Each row was made from one walk, in order. Every step used is in the known rows, and no mark comes twice. Write each row's walk.
Known rows
peva vebi vazu dakibul: [ -5.6  -4.0  15.8   6.7 -21.5 -14.7 -19.2  15.7 -11.3 -19.8  22.6 -33.6
 -10.1 -16.2   7.2  -6.0  -2.0   9.4]
taso peva vazu vebi: [ -9.2 -17.6 -10.2   3.5   2.2  14.9  45.6 -20.0  -7.9   0.2  -5.4  17.5
  28.6  -8.1  -6.1  -6.9 -13.8 -12.3]
teped peva: [ 45.6   6.8 -13.8  -2.4   8.3   8.2  -4.3  14.7   8.9  20.5   4.4  16.0
  29.8  -6.4 -55.6 -16.0   6.2 -12.1]
taso peva: [ 39.6 -18.9 -10.4  -6.3  24.2  24.6   5.5 -24.6  -4.5   8.0  -4.5  23.7
  15.7  -3.7  -8.9 -17.9  -3.8  -1.5]
taso peva vebi: [  6.0 -28.8 -12.3 -15.3  21.5  28.7   5.3  -9.0  17.5   7.6   8.4   1.6
   2.1  11.9  -2.4 -24.3  -8.3  -6.2]
dakibul megameg peva taso: [ -9.0   5.8  -9.7  -0.1  21.4   9.0   6.6 -19.7  12.1  19.3  -1.4  23.8
 -23.2  18.0 -10.0  -1.9  10.0 -14.8]
dakibul megameg: [ -0.3   2.2   2.9  22.0  13.3  15.8  -8.1   5.7   3.4  20.9 -10.7  11.4
  -1.1  -8.8   4.8   0.0  -7.9  15.6]
vazu dakibul megameg: [ -5.9  17.2  23.0  29.8  -4.6   0.9 -21.8   7.6   3.0  28.4  -4.9  -3.8
  -5.8 -19.9  30.0  -6.2 -13.7   8.3]
dakibul megameg peva: [ 20.4   2.0  -5.6  10.6  16.1  13.0 -15.6  -8.9   9.1  20.4  -8.7  20.0
  -1.6  -0.7 -12.1  -2.2  17.7  -7.8]
peva vebi vazu: [ -2.6 -21.9  -7.3  -3.9  -3.5   2.3  -4.1  14.3 -10.2 -31.6  17.5 -21.4
  -7.3  -2.9 -20.4   2.1   5.5  17.8]
dakibul megameg vazu: [ -2.3  -4.1   4.4  25.7  11.8  -8.0 -13.8 -18.0   9.4   6.9 -14.1   2.7
   7.2  16.4   3.0  -4.2  13.3  19.5]
dakibul megameg peva vebi: [-10.8  -9.5  -8.2   0.1  13.1  18.2 -13.8   6.1  30.5  19.5   4.7  -1.8
 -13.8  12.8  -5.7  -9.2  10.9 -13.9]
taso peva vazu: [ 15.4 -13.3  -4.8  -9.0  11.9  13.4  28.3 -23.7 -11.5  -0.8   2.9  20.8
  23.3  35.4 -22.6 -13.1 -13.0  -4.1]
vebi peva vazu megameg: [ 14.7  24.1   2.7 -28.5  -3.3 -16.5  15.8  23.8  -9.3 -11.8  -2.5   8.5
   9.8  25.2  -4.8  12.3  -9.3   8.6]
taso peva vebi vazu megameg dakibul: [-14.5 -31.9  -4.3 -31.4   0.7 -14.0   2.9  -6.8  10.5  -7.6  -4.9 -15.8
   0.5  31.5  38.6  10.6  11.3  -7.0]
taso peva vazu megameg: [  6.6   8.4   2.0 -19.8  15.0  -3.0  20.9   2.4  -5.4  13.0 -12.4  10.6
  23.4  35.2  12.1  -7.0  -8.2   3.4]
vebi vazu dakibul megameg peva: [ 13.0  14.3   9.9  14.2 -10.9  -5.2 -33.8  -9.6  -8.8   4.5  -2.5  -4.9
 -14.3 -20.0   7.1   7.2  20.0 -11.0]
teped peva vebi vazu dakibul megameg: [-20.1  20.2   9.0  11.2 -22.3   6.1 -35.4  18.8  12.5  16.4   5.2 -30.9
 -17.0 -21.5  11.9   1.6  -6.0 -13.3]
dakibul megameg vazu vebi peva taso: [-31.5   3.0 -13.3  -2.6  -2.1  -0.7  19.8 -25.8  12.0 -12.8  -9.2  15.3
 -26.3 -12.0  10.4  17.0  -4.2  -9.4]
vazu vebi peva: [ 24.9  -5.3 -14.1  -7.0  -7.7   9.5  16.2   4.4  -6.3 -21.6  -1.2  19.3
   5.0 -50.5 -16.7  11.2  -6.8  -3.4]

Which walk is each row?
[-16.7  16.0   4.7   3.1  -4.0  -7.0 -10.8 -21.3  -5.3   2.0   4.5   0.7
 -36.2  -0.6   8.7   8.1  11.9 -16.3] => vebi vazu dakibul megameg peva taso
[ 18.2   1.9  23.7  22.6  -7.5 -35.7 -17.7 -13.3  -1.2  -1.0   6.5  -9.5
  17.9   5.1   3.4 -21.0  11.5  12.5] => megameg vazu dakibul
[  5.1 -29.1 -14.9 -15.7   6.1  20.0  -3.2 -10.4  -8.4 -25.5  10.9 -13.0
  -8.3  -2.4  -7.0  -4.0   3.0   3.0] => taso peva vebi vazu
[  8.2  -2.0   9.7  -2.1 -19.2 -16.2 -24.4   4.7  -5.1 -18.4  23.2 -27.8
 -12.2 -11.2  -4.6  -6.6  16.3  -8.4] => megameg peva vebi vazu dakibul
[ -3.6   3.8 -12.6   6.0 -11.6   2.2  38.3  11.4   2.5  10.6   1.9  10.8
  40.3 -10.2 -43.3  -4.8  -5.0 -21.1] => teped peva vazu vebi
[-18.4  13.4  19.6  14.8  -6.1   9.6  -2.9 -17.3   1.1  28.1  -6.7   1.7
  -1.7  10.9  31.1  -6.9 -24.1  -9.5] => taso peva vazu dakibul megameg
[ 25.1   2.8  -4.6 -17.8  -9.3  -2.2  21.9   1.3 -15.7 -27.9  12.1  18.7
   6.9  24.3 -41.9   7.7 -14.3   1.1] => vebi peva vazu
[-10.2 -11.8 -10.8  -3.1  -1.7  11.0 -21.0   2.0   1.7 -15.7   7.6 -16.3
 -22.5  -0.1  -9.8   9.8  20.3  -3.7] => dakibul megameg peva vebi vazu
[ 17.1   2.3 -12.8 -24.6   8.2   4.0  19.9  -9.2  -4.4 -19.0  11.8  25.1
 -23.6   5.3 -26.3   3.6 -11.5  -1.9] => vebi peva taso
[ -2.0   1.5   2.2 -21.1  -8.0 -33.2  21.3  12.9  17.7  20.5  -4.3   5.8
  35.9  59.3 -10.4   4.4   6.8 -20.4] => teped peva vazu megameg dakibul
[-24.0  20.1  25.9  26.5 -14.0  -6.9  -3.1   4.6  -2.0  22.4  -0.2  -5.8
  -0.6  10.7  20.1  -2.3 -20.9   4.7] => peva vazu dakibul megameg
[-32.0   6.6  18.1  19.4 -18.0   1.0 -28.6  13.8   0.6   2.0   5.5 -32.2
 -26.0 -20.8  34.0   5.2  -9.5   8.5] => peva vebi vazu dakibul megameg
[ -1.8  -1.2 -10.1   6.8  -9.6   2.0   0.8 -15.7   7.6 -16.3 -16.5  10.6
  -4.0 -34.7   7.7  18.0   2.9  -2.2] => dakibul megameg vazu vebi peva
[-26.7  -9.9  -2.3  35.2   1.9  -4.9   7.1 -14.8   9.8   7.0 -20.7   1.4
  14.9 -24.3  17.9   1.8  10.3   7.9] => dakibul megameg vazu vebi
[ -8.8  14.6  20.3  26.6 -16.1  -4.6 -29.4   3.8 -15.4   2.8  -3.5 -17.2
 -15.4 -29.4  27.9   9.9  -6.7  13.3] => vebi vazu dakibul megameg
[ -1.0  15.9   9.1  -7.6   6.5 -20.0  20.0  26.8  -7.4   7.0  -4.9   2.8
  24.7  34.1  -0.7  -1.5  -3.6  18.0] => peva vazu megameg
[ 16.4   9.9   3.1  -8.0   3.9 -17.0  -7.2  26.7 -22.9 -16.1  -9.1 -10.1
   8.1  -9.8   7.6  12.3  12.7  29.1] => vebi vazu megameg
[ -3.9  -5.3  -7.1 -26.6  10.3   3.7  -7.6  14.3  -2.3 -10.5  -5.5 -20.4
  -4.5   1.8  26.9   2.2   6.3   9.9] => taso peva vebi vazu megameg
[ -9.6   1.1   0.6 -15.0   1.8 -12.0  -8.1  36.4  -4.6 -15.6   1.4 -27.6
  -3.8   1.0  15.0   6.5   8.4  23.3] => peva vebi vazu megameg
[ -5.4  -2.2 -16.9 -15.4  -0.2   5.6  34.6  -7.9  -1.5 -17.6   5.8  23.2
 -17.9 -26.2 -12.4  10.2 -13.0 -10.4] => vazu vebi peva taso
